What can hang from each mark:
D: X
S: F X
X: D S V
Y: F
V: F N Z
F: S V Y
Z: V

Every row comes from one small tree of marks. Brackets hold a mark, then the marks that hang from it, in alphabetical order. Every link used is in the known rows. Which tree was each row made from?
Known rows:
(D (X (V Z))): [-2.94 -1.37 -3.06  0.93  0.08  2.81  1.03  0.10 -0.86  2.14  0.58  0.19
  3.41 -0.87 -0.23  0.10  3.17  1.43  1.15 -0.58 -1.59]
(V (F (S (X D)) Y) N Z): [ 0.07 -1.89 -2.74 -0.04  0.10  3.82  1.12 -0.36  1.47 -0.49  0.07  0.90
  0.46 -3.11 -2.28  0.81  2.72 -1.14  1.86  0.07  2.29]
(S (F (V N Z) Y) (X D)): [-2.13 -2.55 -4.20 -0.40 -0.68  3.62  1.05  0.78  0.81  0.15  0.65  1.33
 -0.43 -2.23 -0.38  0.72  1.60 -1.75  2.32 -0.44  1.63]
(Z (V (F (S (X D))) N)): [-0.27  0.47 -2.87 -0.55  1.10  1.65  0.08  0.10  1.88 -0.09  1.93  1.17
  0.46 -2.67 -1.38  0.93  0.44  0.62  2.70  0.65  0.08]
(D (X S (V F N))): [-1.47 -0.92 -4.54 -0.09  0.14  0.89  0.72 -0.81 -0.03  2.47  0.92  1.33
  2.53 -1.83 -1.01  0.56  1.07  0.51 -0.26 -0.57 -1.49]
(D (X (S (F Y)) V)): [-1.88 -2.13 -5.71 -1.04 -0.38  0.29  0.68 -0.82 -0.17  3.56  0.88  2.17
  0.94  0.35  1.40 -0.88  1.34  1.16  0.99 -0.76 -0.62]
(Y (F V)): [-3.06 -1.57 -0.97 -0.16  1.35  0.73 -0.49 -1.38 -1.31  1.00  2.19 -0.64
  2.43  1.73  1.02 -1.19  0.96  0.39 -0.20  0.63 -0.72]
(F V): [-2.85 -0.19 -1.83 -0.12  1.39  2.15 -0.20 -1.08 -0.76  1.39  1.85 -0.55
  2.02  0.28  0.92 -0.63  0.76 -0.19  0.65  0.84 -0.03]
(X D (S (F Y)) (V Z)): [-1.08 -2.95 -5.63 -0.82 -0.03  0.86  1.07  0.89 -1.11  2.38  0.75  0.74
  0.84 -1.23  2.99 -0.36  2.22 -0.94  1.12 -2.35  0.05]
(X (V (F S) Z)): [-1.45 -1.74 -2.41 -0.13  0.83  2.81  0.14 -0.94 -1.07  1.48  0.86 -0.43
  3.02 -2.47  0.45 -0.09  1.87 -0.20 -0.37 -0.51  0.14]
(V F N): [-0.96 -0.50 -0.86  0.56  1.21  1.70 -0.28 -1.50 -0.30 -0.11  1.71 -0.09
  3.43 -1.77 -0.95  0.35  0.73 -0.47  0.57 -0.54 -0.56]
(F (S X) V): [-2.34 -0.06 -2.32 -1.47  1.39  2.67 -0.12 -1.36  0.55  1.00  1.53  0.93
  0.74  1.12 -0.38 -0.42  1.25  0.18  1.28  2.45  1.38]
(S (F Y)): [-1.11 -1.58 -2.20 -0.62  0.60  1.24 -0.38 -1.53 -0.39  0.99  1.52  0.90
  2.04  0.28  1.56 -0.92  1.23  0.06  1.93 -0.50  0.32]
(F (S (X D))): [-0.77 -0.39 -2.05 -0.94  1.66  1.58  0.42  0.02  0.28  0.17  1.84  0.62
  1.25  1.04 -0.29  0.08  2.71  1.06  2.95  1.21  0.31]
(F (S X) V Y): [-2.20 -0.45 -2.97 -1.47  0.78  3.16  0.52 -1.84  1.36  1.21  0.77  1.19
 -0.74  0.60 -0.31 -1.04  1.15 -0.55  1.17  2.40  2.60]
(Z (V (F (S X)))): [-1.22  0.19 -1.75 -1.16  1.16  1.72 -0.99 -1.31  1.35  0.38  1.76  1.42
  1.78 -0.98 -0.39  0.13  0.31  1.18  2.05  1.15 -0.14]
(D X): [-1.83 -0.54 -1.62  0.56  0.79  1.79  0.17 -0.96 -0.27  1.74  1.57  0.37
  3.32  0.93 -0.98 -0.40  2.56  2.34  2.08  0.70 -1.29]
(F V Y): [-2.57 -0.50 -2.48 -0.08  0.79  2.47  0.40 -1.74  0.09  1.30  0.96 -0.25
  0.64 -0.06  0.65 -1.16  0.66 -1.05  0.80  0.77  1.42]
(X D): [-1.07 -0.48 -1.63  0.58  1.58  0.83  0.26  0.28 -1.07  0.61  2.18 -0.76
  2.57  0.24  0.83 -0.11  2.28  0.61  2.42 -0.18 -1.07]

Which tree is each row?
[-1.89 -2.55 -3.89 -1.02 -0.17  1.84  0.01  0.37  0.17  0.20  1.22  1.51
 -0.40 -0.45  1.33 -0.12  0.70 -0.22  3.06  0.52  0.75] -> (S (F V Y) (X D))
[-0.78 -1.56 -3.11 -0.21  1.25  1.01  0.48  0.02 -1.15  1.31  1.69 -0.47
  1.79 -2.20  0.76  0.04  0.81  0.70  0.87  0.15 -0.36] -> (X D (V (F S)))
[-1.40 -2.79 -4.80  0.30 -0.85  2.24  0.85 -0.77 -0.39  2.60 -0.56  0.97
  1.97 -2.15 -0.16 -0.36  2.39  0.07 -0.15 -1.07 -0.20] -> (D (X S (V (F Y) Z)))
[-2.15 -1.29 -3.77 -1.17  0.61  2.65  0.50 -0.56 -0.50  2.32  1.43  0.55
  1.57 -1.01  0.83  0.37  1.07 -1.87 -0.40 -0.92  0.96] -> (X (S (F (V N Z))))
[-1.49 -2.58 -3.75  0.41 -0.67  3.80  1.11 -1.31  0.34  2.58 -0.42  0.62
  1.59 -2.96 -1.58 -0.38  2.47  1.14  0.23  0.12  1.06] -> (D (X (V (F S Y) Z)))
[-1.41 -2.05 -5.04  0.43 -0.75  2.71  1.57 -0.96  0.55  2.56 -0.56  1.23
  1.47 -3.15 -1.54  0.28  2.08 -0.85 -0.49 -1.34  0.27] -> (D (X S (V (F Y) N Z)))
[-3.12 -2.14 -1.38 -0.97  1.02  2.89 -0.03 -1.27 -0.06  0.56  1.25  0.60
  1.55  1.52 -0.37 -0.64  2.61  0.29 -0.18  1.59  1.14] -> (Y (F (S X) (V Z)))
[-2.85 -1.12 -1.63 -0.24  1.36  2.99  0.88 -1.70 -0.06  1.60  1.39 -0.79
  1.37 -0.13 -1.18 -0.57  2.02 -0.56 -1.40  0.72  1.71] -> (Y (F S (V N Z)))
[-1.29 -2.92 -3.58  1.13 -0.36  2.26  0.70  0.53 -1.16  0.63  0.24 -0.60
  1.90 -3.75  1.01  0.14  1.75 -0.89  1.07 -1.78 -0.17] -> (X D (V (F Y) Z))
[-0.26 -1.15 -1.78  0.19  0.65  4.12  0.82 -2.21  0.96  0.91  0.23  0.03
  1.59 -3.12 -2.06 -0.19  2.09 -1.43 -0.12 -0.18  2.73] -> (V (F S Y) N Z)
[-2.50 -1.81 -2.54 -0.37  1.02  3.10  1.19  0.29  0.51  0.18  1.30  0.24
  0.28 -0.09 -1.54  0.27  2.78 -0.30  0.56  0.95  1.40] -> (Y (F (S (X D)) (V N Z)))
[-2.28 -0.93 -3.23 -0.60  0.31  2.23  0.53 -1.50  0.53  1.53  1.26  0.71
  0.22 -1.25  0.17 -0.60 -0.20 -1.58  0.90  0.00  1.58] -> (S (F (V N) Y))
[-2.19 -1.32 -3.14  0.82  0.79  1.91  1.05  1.25 -1.67  1.04  1.31 -0.85
  2.60 -1.39  1.53  0.30  2.54 -0.23  1.44 -1.42 -1.38] -> (X D (V Z))
[-2.34 -1.79 -4.20 -1.33  0.27  0.99 -0.11 -0.55 -0.39  3.46  1.75  1.34
  1.60  0.77  0.79 -0.36  1.08  1.62  0.80  0.66 -0.44] -> (D (X (S (F V))))
[-1.37  0.99 -1.61  0.41  1.25  1.24 -0.43 -1.22  0.79  0.57  2.07  0.22
  2.55 -2.74 -0.37  0.39 -0.46 -0.15  1.21 -0.71 -1.01] -> (Z (V F N))
[-2.82 -2.29 -2.39 -0.38  0.47  2.98 -0.42 -0.19 -1.35  1.47  1.62 -0.20
  2.62 -0.93  1.60 -0.14  1.37 -0.50  0.65 -0.39  0.21] -> (S (F (V Z)))
[-1.95 -2.16 -3.29  0.27 -0.61  3.47  0.74 -0.71  0.61 -0.33 -0.31  1.44
  1.72 -3.32 -0.85  0.65  1.62 -2.28  0.63 -1.26  0.35] -> (S (X (V (F Y) N Z)))
[-2.03 -1.96 -5.10 -0.59 -0.70  3.50  1.39 -0.95  1.03  3.29  0.10  1.42
  0.20 -1.49 -1.04 -0.22  1.91 -0.64  0.44 -0.32  1.78] -> (D (X (S (F (V N Z) Y))))
[-1.26 -1.82 -5.16 -1.31  1.01 -0.95  0.31  0.89 -1.92  2.30  2.37  0.81
  1.82  0.15  3.39 -0.03  0.96  0.36  1.41 -1.59 -1.65] -> (X D (S F) V)
[-1.90 -2.03 -6.02 -0.44 -0.85  2.25  1.69 -0.41  0.33  3.40  0.17  2.14
  0.84 -1.60 -0.13  0.01  2.39 -0.06  0.38 -1.73  0.31] -> (D (X (S (F Y)) (V N Z)))
[-1.42 -1.67 -5.16 -0.72  0.51  0.90  1.29  1.33 -1.26  2.08  1.57  0.46
  1.76 -1.89  1.96  0.87  1.72 -1.29  0.72 -2.44 -0.84] -> (X D (S F) (V N Z))
[-2.52 -1.21 -3.56 -1.28 -0.13  2.65  0.29 -1.18  1.12  0.37  1.15  2.16
 -0.28 -0.71 -0.27 -0.15  0.08 -1.52  1.73  0.54  1.42] -> (S (F (V N) Y) X)
[-2.13 -3.30 -3.75 -0.62 -0.63  3.25  0.35  0.98  0.17  0.21  0.52  1.09
  0.03 -1.31  0.98  0.28  1.81 -0.85  2.61 -0.18  1.14] -> (S (F (V Z) Y) (X D))
[-2.12  1.10 -2.44 -0.66  1.82  3.05  0.82 -1.79  0.59  1.91  1.82 -0.30
  0.68 -0.56 -1.12 -0.40  0.68 -0.75 -0.10  1.74  2.00] -> (F S (V N))
